Every row comes from one small tree of marks. Brackets hold a mark, then the marks that hang from it, in alphabetical order. Every link used is in the known rows. Which tree was each row made from?
In the rows, 128 means zero.
Known rows
(noro (sefiti (dito lunuk))): [ 70 118 145  96 151 118 149 137 129 104 166 149 146 119 135 113 124 125
 119 107 112 108 116 143 103 110 123 105 115 135 133 173 119 139 121 118
 124 131 139 143 125  38 138 133 117 104 143 112 158 118 134 133 136 131
 145 124 134]
(dito kizu (lunuk zenonon) noro): [ 91 115 106 113 145 113 167 140 148 136 171 150 133 125 137 109 162 150
 106  99 133  69  74 130  86 136 110 110 113 132 140 159 122 129 129 145
 131 153 121 119 123  62 127 172 121 114 137 111 166  95 119 117 142 100
 144 128 134]
(bopop (gudev nezaz)): [157 132 121 113 123 116 162 125 130 137 117 128 134 159 134 125 152 123
 138 139 134 124 128 134 119 125 141 114 136 133 125 114 135 132 119 141
 140 137 112 123 123 200 126 147 146 128 124 111 101 134 157 144 129 141
 142 115 123]
(noro (sefiti (dito kizu lunuk))): [ 82 116 139  84 161 113 164 140 133 118 173 143 148 135 142 108 134 129
 121 101 112  91 117 150  72 106 120 104 114 143 130 195 120 137 120 129
 123 140 133 149 120  31 145 143 107 104 144 100 178 100 124 127 140 121
 169 129 134]
(dito lunuk noro): [ 96 124 113 122 145 113 155 141 140 123 165 159 126 108 132 115 147 140
 115 107 125  96  87 134 109 129 123 119 114 131 143 152 122 133 123 138
 133 140 127 131 119  68 133 171 121 110 131 107 140 113 122 115 136 124
 135 118 130]
(nezaz bopop): [117 130 118 144 114 126 129 131 129 126 125 133 113 111 129 127 120 126
 138 117 139 125 126 124 118 125 154 109 126 126 130 141 132 128 131 129
 135 129 134 123 124 121 114 111 124 119 125 118 127 140 133 129 129 127
 146 119 130]
(gudev (nezaz bopop)): [140 123 112 135 114 117 139 128 126 122 119 139 110 140 127 127 140 126
 141 122 135 123 127 130 117 123 163  98 130 137 137 118 137 136 119 127
 140 133 135 118 128 153 113 108 137 112 137 108 110 133 148 139 130 121
 147 108 126]
(zenonon (sefiti (dito kizu lunuk noro))): [ 84 116 130  92 175 116 156 137 139 126 184 137 146 133 133 105 178 152
 122  94 113  81 120 133  46 115 116 101 114 141 141 196 120 132 143 143
 145 151 132 183 112  49 153 167 115  99 125  66 186  94 127 107 140 133
 155 122 137]
(nezaz gudev): [122 127 115 141 135 129 139 134 125 123 131 127 117 131 135 116 120 128
 121 120 140 137 137 131 115 134 161 122 127 129 120 128 131 126 134 130
 137 126 121 101 134 155 137 124 120 127 137 124 113 148 133 135 130 141
 144 122 138]
(lunuk (dito kizu noro) zenonon): [105 111 102 105 135 125 158 129 145 145 160 110 135 144 135 113 175 146
 121 117 141  98 115 115 106 137 144 118 133 136 132 133 128 131 142 142
 131 153 127 137 126  84 114 161 126 124 139 115 148  92 127 109 138 111
 135 150 131]
(zenonon sefiti): [137 134 138 132 141 128 112 122 123 126 136 100 129 131 124 131 145 134
 131 131 123 119 137 116 112 128 110 116 125 129 128 142 128 126 146 124
 142 130 128 150 126 158 136 115 133 129 122  96 134 121 125 128 124 136
 117 119 131]
(kizu (dito noro)): [ 99 122 116 116 131 123 147 134 135 123 152 106 111 131 131 121 133 130
 131 123 110 109 125 129 109 124 127 128 127 128 147 124 129 133 131 132
 129 134 133 142 120  80 114 161 129 109 125 120 136 124 116 123 133 147
 124 123 137]
(gudev nezaz): [145 121 119 121 125 118 135 125 126 127 122 133 124 159 127 128 148 125
 131 134 122 128 130 134 126 125 135 116 132 138 135 108 132 136 116 125
 136 132 127 122 131 160 128 126 142 121 137 119 112 121 145 140 130 123
 128 117 124]
(lunuk dito (zenonon sefiti)): [112 124 130 124 137 139 115 115 129 125 139 104 137 151 126 125 168 149
 125 143 139 125 137  96 129 146 130 115 133 131 123 130 127 130 155 121
 140 136 117 147 133 153 119 103 148 138 139 104 124 104 141 122 125 122
 103 143 130]
(sasi (dito kizu noro) nezaz): [ 77 134 117 106 132 113 138 134 140 153 141 122 125 130 137 121 154 124
 138 128 120 104 142 116 109 112 138 124 134 115 147 117 130 139 144 153
 130 141 112 170 134  72 122 171 110  83 142 109 175  94 134 140 128 126
 184 133 138]
(sasi (dito noro)): [104 120 115 119 129 120 121 132 138 137 136 134 129 117 126 126 153 120
 132 115 124 113 132 123 120 119 134 124 130 121 144 112 128 135 146 139
 130 136 132 160 129  75 113 162 118 106 131 118 146 114 122 131 128 142
 149 129 138]
(zenonon (sefiti (dito lunuk noro))): [ 73 121 134 104 167 119 140 134 134 115 179 145 143 117 125 111 171 150
 121 103 108 101 116 130  77 119 117 105 116 133 144 175 119 132 145 131
 145 144 137 175 116  58 146 155 125 101 126  75 161 110 134 116 135 143
 131 118 136]
(bosa nezaz (posu gudev)): [104 157 123 102 171 149 138 124 128 141 164 107 118 103 143 114 156 121
  99 119 116  91 133 121 107 117 138 124 127 131 148 142 127 134 140 136
 131 144 141 149 127 209 131 165 125 120 138 110 102 132 112 128 125 118
 121 133 136]
(kizu (dito (noro sefiti))): [ 99 131 122 107 133 115 150 134 133 119 170  72 109 126 135 121 125 115
 130 121 106  96 121 133 107 114 114 113 122 128 151 139 127 137 126 122
 124 133 147 139 119  50 108 159 122 108 134 114 144 121 109 131 135 151
 131 115 141]
(gudev (nezaz bopop reke)): [116 127 107 169 104 114 151 128 132 111 114 128 102 141 131 123 115 125
 145 100 153 128 145 143  98 119 183  97 119 143 135 114 137 139 121 131
 148 131 135 122 130 183 107 120 148 107 150 107  97 152 166 135 138 109
 146 106 131]
(noro sefiti): [133 137 136 119 127 119 129 129 126 123 145  94 126 123 132 129 116 111
 126 124 125 112 121 132 131 117 117 114 124 129 133 141 127 131 123 119
 122 126 142 127 126  93 123 125 119 127 136 121 131 128 121 139 130 131
 137 120 131]
(sefiti dito zenonon): [ 51 128 158  99 134 135 119 125 125 112 134 122 152 110 124 112 127 131
 127 118 108 135 134 131 100 110 141 108 122 122 127 138 123 138 140 124
 131 141 139 147 136  72 131 141 131 119 116 123 148 145 134 132 131 140
 131 131 133]
(dito kizu (lunuk zenonon) (noro sefiti)): [ 91 124 116 103 146 103 166 141 146 130 192 116 131 122 144 108 152 132
  99  94 126  57  69 135  88 124  99  95 109 133 145 175 121 131 125 135
 128 150 139 120 120  29 121 170 113 112 143 105 169  94 108 125 144 103
 150 121 139]
(bosa (posu gudev)): [106 153 125 105 151 147 137 128 128 144 160 109 129 106 137 114 140 125
 111 129 125  95 139 108 103 118 136 127 125 135 142 152 128 122 136 135
 127 148 139 141 123 171 135 151 131 123 127 125 124 129 117 127 131 128
 130 138 139]
(zenonon (sefiti dito)): [105 126 149 108 153 137 115 121 122 118 141 108 143 136 123 122 146 138
 133 126 112 133 154 117  93 117 122 114 130 130 128 151 124 128 149 123
 138 133 133 171 124 114 141 112 133 118 119  96 149 123 139 128 126 145
 123 125 133]
(febab nezaz): [116 133 118 133 133 135 141 129 131 133 124 122 135 139 125 125 149 121
 122 152 101 128 138 117 152 128 149 127 129 136 127 119 129 131 121 115
 134 142 111 118 133 117 129 153 139 124 144 119 109 124 133 135 121 122
 118 113 124]
(bopop gudev): [138 142 128 121 124 125 156 128 131 139 122 128 135 134 135 125 135 125
 136 131 138 125 132 128 123 126 136 128 130 124 119 135 129 126 131 144
 133 134 113 126 117 165 127 148 132 136 113 116 117 142 142 135 128 147
 140 128 127]
(febab bopop nezaz): [105 143 114 144 133 145 146 133 137 140 122 111 136 159 126 121 144 124
 150 161 113 120 141 109 144 121 159 125 125 145 131 125 128 125 116 111
 127 149 111 114 129 105 127 153 143 117 146 127  89 125 132 119 115 131
 115 108 122]
(posu gudev): [ 99 135 124 110 131 133 125 127 133 131 145 109 130 113 129 120 140 125
 129 141 124 116 122 121 114 123 123 130 124 129 142 138 124 120 131 136
 128 140 127 121 133 142 131 144 126 121 117 132 117 134 130 136 132 137
 140 139 134]
(bopop (gudev (nezaz reke))): [134 138 112 143 110 114 173 124 135 126 110 119 125 159 135 122 134 122
 143 116 148 127 148 146 101 119 160 113 125 138 126 109 134 137 121 146
 148 135 115 127 123 235 121 158 157 119 134 109  90 151 174 142 136 128
 143 114 129]
(febab (bopop (gudev nezaz)) reke): [127 165 121 127 129 130 166 132 141 137 122 131 136 179 146 108 144 133
 173 151 151 108 169 118  94 114 184 109 124 148 132 104 138 121 109 134
 134 147 110 109 128 206 121 136 147 118 137 122  79 145 159 128 122 140
 127 103 113]
(sefiti zenonon): [ 85 141 149 124 123 129 114 127 126 120 130 106 141 103 126 121 125 128
 124 123 118 124 122 133 119 120 133 110 116 126 128 134 127 137 136 126
 133 139 137 125 136 116 125 144 131 129 120 124 131 140 125 131 130 132
 127 123 130]
(nezaz bopop reke): [ 97 136 112 175 107 124 141 131 133 115 117 124 106 111 131 124  97 127
 139  92 154 126 143 141 102 121 176 109 113 132 129 135 132 132 131 134
 141 127 137 126 125 152 108 124 134 112 138 116 115 157 148 125 137 113
 147 117 135]

Which tree is each row?
[ 87 119 141  99 173 125 148 134 131 118 162 142 150 144 132 111 164 152
 127 107 113  99 131 135  56 117 121 105 116 142 126 196 121 133 141 136
 142 141 120 173 120  92 158 133 121 107 130  74 177  93 132 114 135 124
 152 130 135]	(zenonon (sefiti (dito kizu lunuk)))
[ 85 127 124 113 136 109 153 138 141 120 186 126 129 107 136 114 148 129
 101 101 124  70  65 129 118 128 100  99 112 125 147 154 120 132 126 123
 127 141 140 115 126  41 114 158 126 116 141 118 148 114 118 130 139 115
 126 114 137]	(dito (lunuk zenonon) (noro sefiti))
[112 130 115 111 134 113 150 130 135 130 170  95 124 122 134 121 157 120
 129 118 127 109 125 119 132 122 140 114 128 135 140 138 126 138 131 125
 129 141 149 146 124  57 115 156 118 122 143 103 129 114 126 120 133 139
 135 132 130]	(lunuk (dito (noro sefiti)))
[ 79 149 142 114 125 110 125 132 131 122 172  65 133  88 131 117 133 112
 118 105 108  92  99 132 110 107 113  90 111 124 147 145 124 137 132 119
 132 148 165 135 129  40 119 175 121 120 122 105 142 138 107 134 135 141
 135 108 139]	(dito (noro (sefiti zenonon)))
[ 90 136  95 185 113 124 153 137 130 108 123 127  95 117 136 112  87 124
 134  84 169 133 163 146  86 129 208 104 114 132 120 135 136 128 139 134
 149 123 130 104 131 178 118 117 128 113 147 109 102 177 155 130 139 129
 163 113 145]	(nezaz bopop gudev reke)
[122 152 118 133 153 142 147 128 123 134 145 134 102 102 144 122 138 121
 107  93 131 102 137 128 111 119 173 106 126 130 138 146 135 140 139 130
 137 134 148 153 121 178 115 132 127 117 149  95 116 137 117 119 124 111
 126 112 132]	(bosa (nezaz bopop) posu)
[ 85 155 113 147 126 139 141 133 136 124 128 128 121 128 136 114 140 128
 137 139 118 118 169 106 117 120 199 104 120 141 132 109 136 124 118 112
 138 148 115 106 139 113 112 123 133 113 156 109 113 143 143 129 122 113
 130  96 118]	(febab (nezaz bopop) reke)
[ 99 117 142  95 155 137 124 120 130 128 148  99 149 157 127 115 162 146
 123 119 120 108 141 117  72 124 110 104 130 131 125 159 124 125 155 130
 137 143 129 161 126 112 134 114 133 122 124  99 175 103 132 128 132 119
 131 133 138]	(lunuk (zenonon (sefiti (dito kizu))))
[ 96 134 111 132 119 121 145 124 135 118 135 101 118 142 130 116 134 124
 136 126 134 118 143 143  94 117 150 117 119 143 149 110 130 133 121 136
 142 143 126 120 135 213 126 155 149 109 138 122  89 147 160 142 141 117
 141 125 134]	(posu (gudev (nezaz reke)))
[114 122 127  94 163 122 136 129 134 136 169  91 139 144 130 112 179 144
 134 106 109 102 143 125  53 112 119 104 127 135 139 171 125 127 150 142
 144 150 144 186 117  70 144 156 116 108 116  70 177 105 125 113 135 141
 147 123 138]	(zenonon (sefiti (dito kizu noro)))
[ 67 140 135 104 147  99 158 145 141 122 192  98 138  91 141 106 142 128
 111  88 111  57  79 148  73 108 113  83  96 138 144 192 122 143 124 134
 136 157 150 136 124  13 135 196 109 108 134  83 173 110 100 122 143 122
 163 111 140]	(dito kizu lunuk (noro (sefiti zenonon)))
[ 58 123 118 105 139 115 160 140 139 110 185 112 116 123 137 110 130 129
 107 107 114  70  78 131 108 126 102 103 112 128 152 151 121 140 126 120
 123 138 132 118 122  29 104 158 131 105 146 123 149 107 111 133 141 126
 122 118 144]	(kizu (dito (lunuk zenonon) (noro sefiti)))
[ 59 125 151  90 143 130 132 129 130 124 142 115 156 125 129 108 136 134
 130 115 108 116 139 140  73 105 141 104 119 132 125 157 126 137 137 135
 132 150 140 154 134  73 138 152 121 114 117 109 174 126 128 125 134 131
 154 137 135]	(sefiti (dito kizu) zenonon)
[113 119 109 109 138 117 137 136 143 148 141 124 135 134 131 120 162 124
 135 107 123  99 138 127  96 117 128 121 129 129 140 130 130 132 145 152
 131 143 127 166 124  71 122 180 106 100 130 107 170  94 110 125 133 132
 172 135 140]	(sasi (dito kizu noro))
[114 128 110 117 113 122 134 129 131 124 137 120 109 126 128 118 150 119
 141 133 130 112 124 123 100 117 158 100 127 135 149 131 133 128 122 138
 143 145 128 108 134 166 116 125 134 108 126 110  97 142 146 147 135 131
 158 118 131]	(posu (gudev (nezaz bopop)))
[100 125 115 107 127 121 145 126 139 131 173  94 128 125 133 119 154 126
 117 119 133 102 106 111 138 131 130 107 132 129 142 123 125 136 137 119
 125 143 144 131 129  53 102 145 128 129 144 121 131 113 129 126 135 123
 121 137 132]	(lunuk (dito (noro sefiti)) zenonon)
[ 54 111 137 101 145 135 146 131 133 111 148 182 150 130 129 110 139 146
 111 111 122 114 100 127 112 130 124 117 122 126 130 147 118 133 131 126
 123 136 118 128 132  72 127 129 137 116 138 136 150 114 144 125 135 113
 122 138 132]	(sefiti (dito (lunuk zenonon)))
[ 34 121 149  89 157 126 149 138 134 114 158 152 158 118 136 101 138 143
 121 100 107 100 118 148  66 109 140 101 107 137 126 181 122 143 131 137
 135 151 130 151 131  56 147 163 118 107 128 104 179 111 129 118 140 119
 161 135 135]	(sefiti (dito kizu lunuk) zenonon)
[105 121 109 115 150 109 167 146 145 137 170 153 130 119 138 112 159 144
 116  97 127  78  92 143  79 124 123 114 112 138 142 175 124 131 120 147
 135 148 126 139 116  62 140 184 112 106 135  95 163  94 114 109 141 115
 159 125 133]	(dito kizu lunuk noro)
[ 72 136 104 115 138 115 153 139 136 146 142 124 114 129 143 109 142 123
 132 115 129 114 156 125  96 119 173 121 133 117 139 115 134 137 148 154
 138 137 101 145 142  99 132 169 101  83 150 104 164 111 137 144 130 140
 201 125 147]	(sasi (dito kizu noro) (nezaz gudev))
[ 49 130 146  97 135 127 126 131 132 119 157 111 148 100 124 110 143 131
 126 106 101 116 120 132  92 105 139 104 119 122 142 136 122 138 142 131
 134 151 158 158 133  29 127 169 126 111 111 111 153 145 126 122 135 149
 132 124 136]	(sefiti (dito noro) zenonon)
[ 98 128 138 128 150 127 124 126 131 113 152 137 135 128 128 122 151 151
 109 122 130  96  96 119 109 139  97 106 115 127 131 157 121 129 143 123
 142 134 113 130 127 135 131 115 144 126 138 102 141 106 132 126 129 112
 110 120 134]	(dito (lunuk (zenonon sefiti)))
[119 116 104 109 143 120 162 133 142 146 162 119 132 142 134 116 168 143
 134 116 133 110 130 124 101 129 152 122 129 143 132 144 130 134 134 147
 134 149 130 153 121  84 127 173 114 118 134  96 144  97 124 105 137 126
 151 146 129]	(lunuk (dito kizu noro))
[107 126 131 117 157 123 139 130 135 126 159 123 137 145 134 115 164 154
 113 116 133  78 100 123  80 138  99 104 113 137 130 178 124 126 141 136
 143 140 110 136 125 133 138 127 133 122 139  93 163  88 123 121 134 102
 133 126 134]	(dito kizu (lunuk (zenonon sefiti)))
[107 146 111 165 102 122 167 131 137 125 113 120 115 115 137 121 104 123
 147  99 164 125 146 142  98 120 181 109 119 129 121 141 133 127 135 148
 147 131 122 127 115 189 107 143 138 119 126 104 106 171 165 130 137 137
 159 116 135]	(nezaz (bopop gudev) reke)
[ 25 139 141 105 140 110 153 142 135 102 186  97 123  93 138 108 122 124
 118 108  97  74  90 146  90 108 114  94  99 131 153 168 122 151 126 123
 133 144 146 135 125  17 114 181 124  97 133 102 156 120 107 129 138 148
 134 110 144]	(kizu (dito lunuk (noro (sefiti zenonon))))
[ 87 115 107 108 152 110 156 145 147 136 156 161 138 122 136 113 163 135
 124  96 124  83 114 140  86 121 128 115 116 135 143 153 126 138 136 154
 133 144 117 161 122  50 130 187 106  93 141  99 176  85 114 122 136 124
 176 135 139]	(sasi (dito kizu lunuk noro))
[ 35 129 157  82 155 116 152 139 132 109 173 119 156 115 140 102 128 128
 117  96 103  85 110 153  66 100 124  83 102 138 130 196 119 146 126 126
 131 149 148 149 130  18 144 161 111 102 135  98 185 113 119 130 141 125
 165 125 140]	(noro (sefiti (dito kizu lunuk) zenonon))
[119 118 127 112 150 134 134 119 133 135 147  92 137 160 131 119 177 153
 129 137 140 108 144 103 100 140 130 112 131 140 122 150 129 131 156 130
 141 143 114 151 130 155 126 114 138 133 139  93 148  88 135 115 130 113
 123 149 132]	(lunuk (dito kizu) (zenonon sefiti))
[ 50 115 124  95 144 126 155 136 141 116 172 170 144 119 127 105 156 149
 107 103 117  99  87 130 103 126 123 110 120 123 142 149 117 132 134 134
 128 147 132 137 126  34 126 158 129 107 131 119 157 116 136 121 140 119
 127 130 135]	(sefiti (dito (lunuk zenonon) noro))
[ 84 169 117 146 140 149 146 133 142 133 128 119 140 160 136 108 143 133
 158 163 120 111 176 102 122 119 189 121 117 151 134 107 132 118 110 104
 127 153 108 106 138 119 124 145 141 113 157 131  86 133 137 116 114 122
 105  99 114]	(febab bopop nezaz reke)
[108 120 112  96 137 115 157 131 144 141 180  85 130 141 139 112 167 130
 118 112 137  83 111 115 106 128 128 103 131 138 136 145 126 134 137 130
 127 152 141 135 125  47 110 160 118 124 144 107 155  93 116 121 140 114
 143 142 134]	(lunuk (dito kizu (noro sefiti)) zenonon)
[ 61 110 118  87 154 123 166 139 147 128 178 163 149 128 135 100 164 153
 108  93 120  82  92 134  72 124 123 107 118 132 140 168 119 131 132 143
 129 154 129 141 120  23 131 173 122 104 132 110 180  98 130 113 145 109
 147 136 137]	(sefiti (dito kizu (lunuk zenonon) noro))
[105 171 108 158 143 137 181 128 131 135 133 124 102 105 151 115 123 119
 116  77 157 100 155 140  90 113 197 104 119 132 128 145 136 142 146 150
 149 135 135 153 108 252 107 162 139 117 144  82  94 169 145 124 130 119
 141 111 134]	(bosa (nezaz (bopop gudev) reke) posu)
[115 117 114 109 150 126 143 124 141 143 170  86 135 149 130 114 192 152
 122 121 139  92 127 104  91 137 125 105 131 136 134 150 128 130 158 138
 145 154 128 160 124 108 122 148 133 126 134  82 153  86 126 110 134 118
 128 142 133]	(lunuk (dito kizu noro) (zenonon sefiti))
[ 74 107 119  91 162 117 170 143 143 127 174 165 145 126 137 105 160 147
 120  92 114  91 109 146  61 114 129 111 116 140 139 180 120 134 126 149
 132 150 130 157 117  24 147 181 110  97 129  96 179  99 127 112 144 125
 161 134 134]	(sefiti (dito kizu lunuk noro))
[ 76 131 129  99 137 108 150 133 139 134 180  66 139 114 138 108 157 124
 127 108 117  88 121 129  87 109 142  89 114 139 137 165 127 145 138 135
 134 157 154 153 130  37 121 183 112 118 135  87 155 107 108 118 138 133
 157 134 136]	(lunuk (dito kizu (noro (sefiti zenonon))))
[ 97 158 110 166 147 141 157 127 129 124 138 124  94 102 144 118 117 122
 110  70 149 101 149 139  93 116 189 106 117 136 137 142 134 143 142 135
 142 131 152 158 121 215 109 143 137 110 161  94 101 156 135 117 130  98
 129 113 136]	(bosa (nezaz bopop reke) posu)
[ 52 137 117 106 143 107 155 142 144 143 154 165 126 120 141 116 160 133
 127 117 121  91 116 128 103 117 135 124 121 122 149 141 126 144 136 155
 132 141 101 164 131  53 130 185 107  73 150 101 183  79 138 134 132 118
 189 131 136]	(sasi (dito kizu lunuk noro) nezaz)
[125 149 108 157 114 123 179 128 140 133 109 112 127 180 139 115 126 126
 170 130 159 122 154 141 100 114 174 113 119 148 129 117 134 131 117 145
 144 140 115 122 118 228 118 162 159 113 139 119  64 153 171 127 130 137
 135 109 125]	(febab (bopop (gudev (nezaz reke))))
[ 69 143 124 113 121 118 125 130 135 144 132 131 122 111 132 126 147 120
 136 132 118 124 135 112 140 116 139 130 134 109 151  92 129 141 143 143
 128 132 114 165 138  78 113 160 119  87 139 122 153 113 140 147 123 136
 162 126 136]	(sasi (dito noro) nezaz)
[ 88 134 102 150 108 119 148 128 136 115 133 108 103 126 131 115 127 121
 143 111 145 116 141 136  87 116 179 100 115 140 148 127 133 132 122 140
 149 142 132 116 133 199 111 138 145 100 137 110  88 160 165 144 142 117
 160 117 135]	(posu (gudev (nezaz bopop reke)))
[ 65 141 137 108 129 113 135 130 134 122 173  74 134 100 132 114 149 120
 125 116 119 106 115 120 119 113 140  94 116 132 140 138 125 148 137 122
 135 151 158 148 132  48 112 172 121 120 132  97 135 126 119 122 133 143
 133 129 133]	(lunuk (dito (noro (sefiti zenonon))))
[ 86 119 115 121 135 119 151 137 143 124 165 156 129 110 133 113 155 145
 102 106 131  87  71 122 116 140 110 114 115 124 144 141 120 130 129 133
 131 143 125 116 125  70 120 158 132 116 137 124 142 113 125 121 137 112
 120 124 133]	(dito (lunuk zenonon) noro)
[ 73 165 107 146 149 146 154 127 132 127 155 103  97  83 145 108 126 119
 111  84 144  90 145 135  79 114 189 104 113 136 151 150 131 138 143 144
 144 144 148 149 123 234 112 157 133 105 147  96  94 163 132 121 134 106
 141 123 141]	(bosa (nezaz bopop reke) (posu gudev))
[117 114 144  99 163 131 127 125 127 128 147  97 148 154 128 117 158 142
 139 119 112 116 157 127  65 115 125 110 127 137 125 172 126 128 147 132
 141 140 129 179 123 110 148 125 121 116 120  84 173 106 129 122 132 134
 146 131 134]	(zenonon (sefiti (dito kizu)))
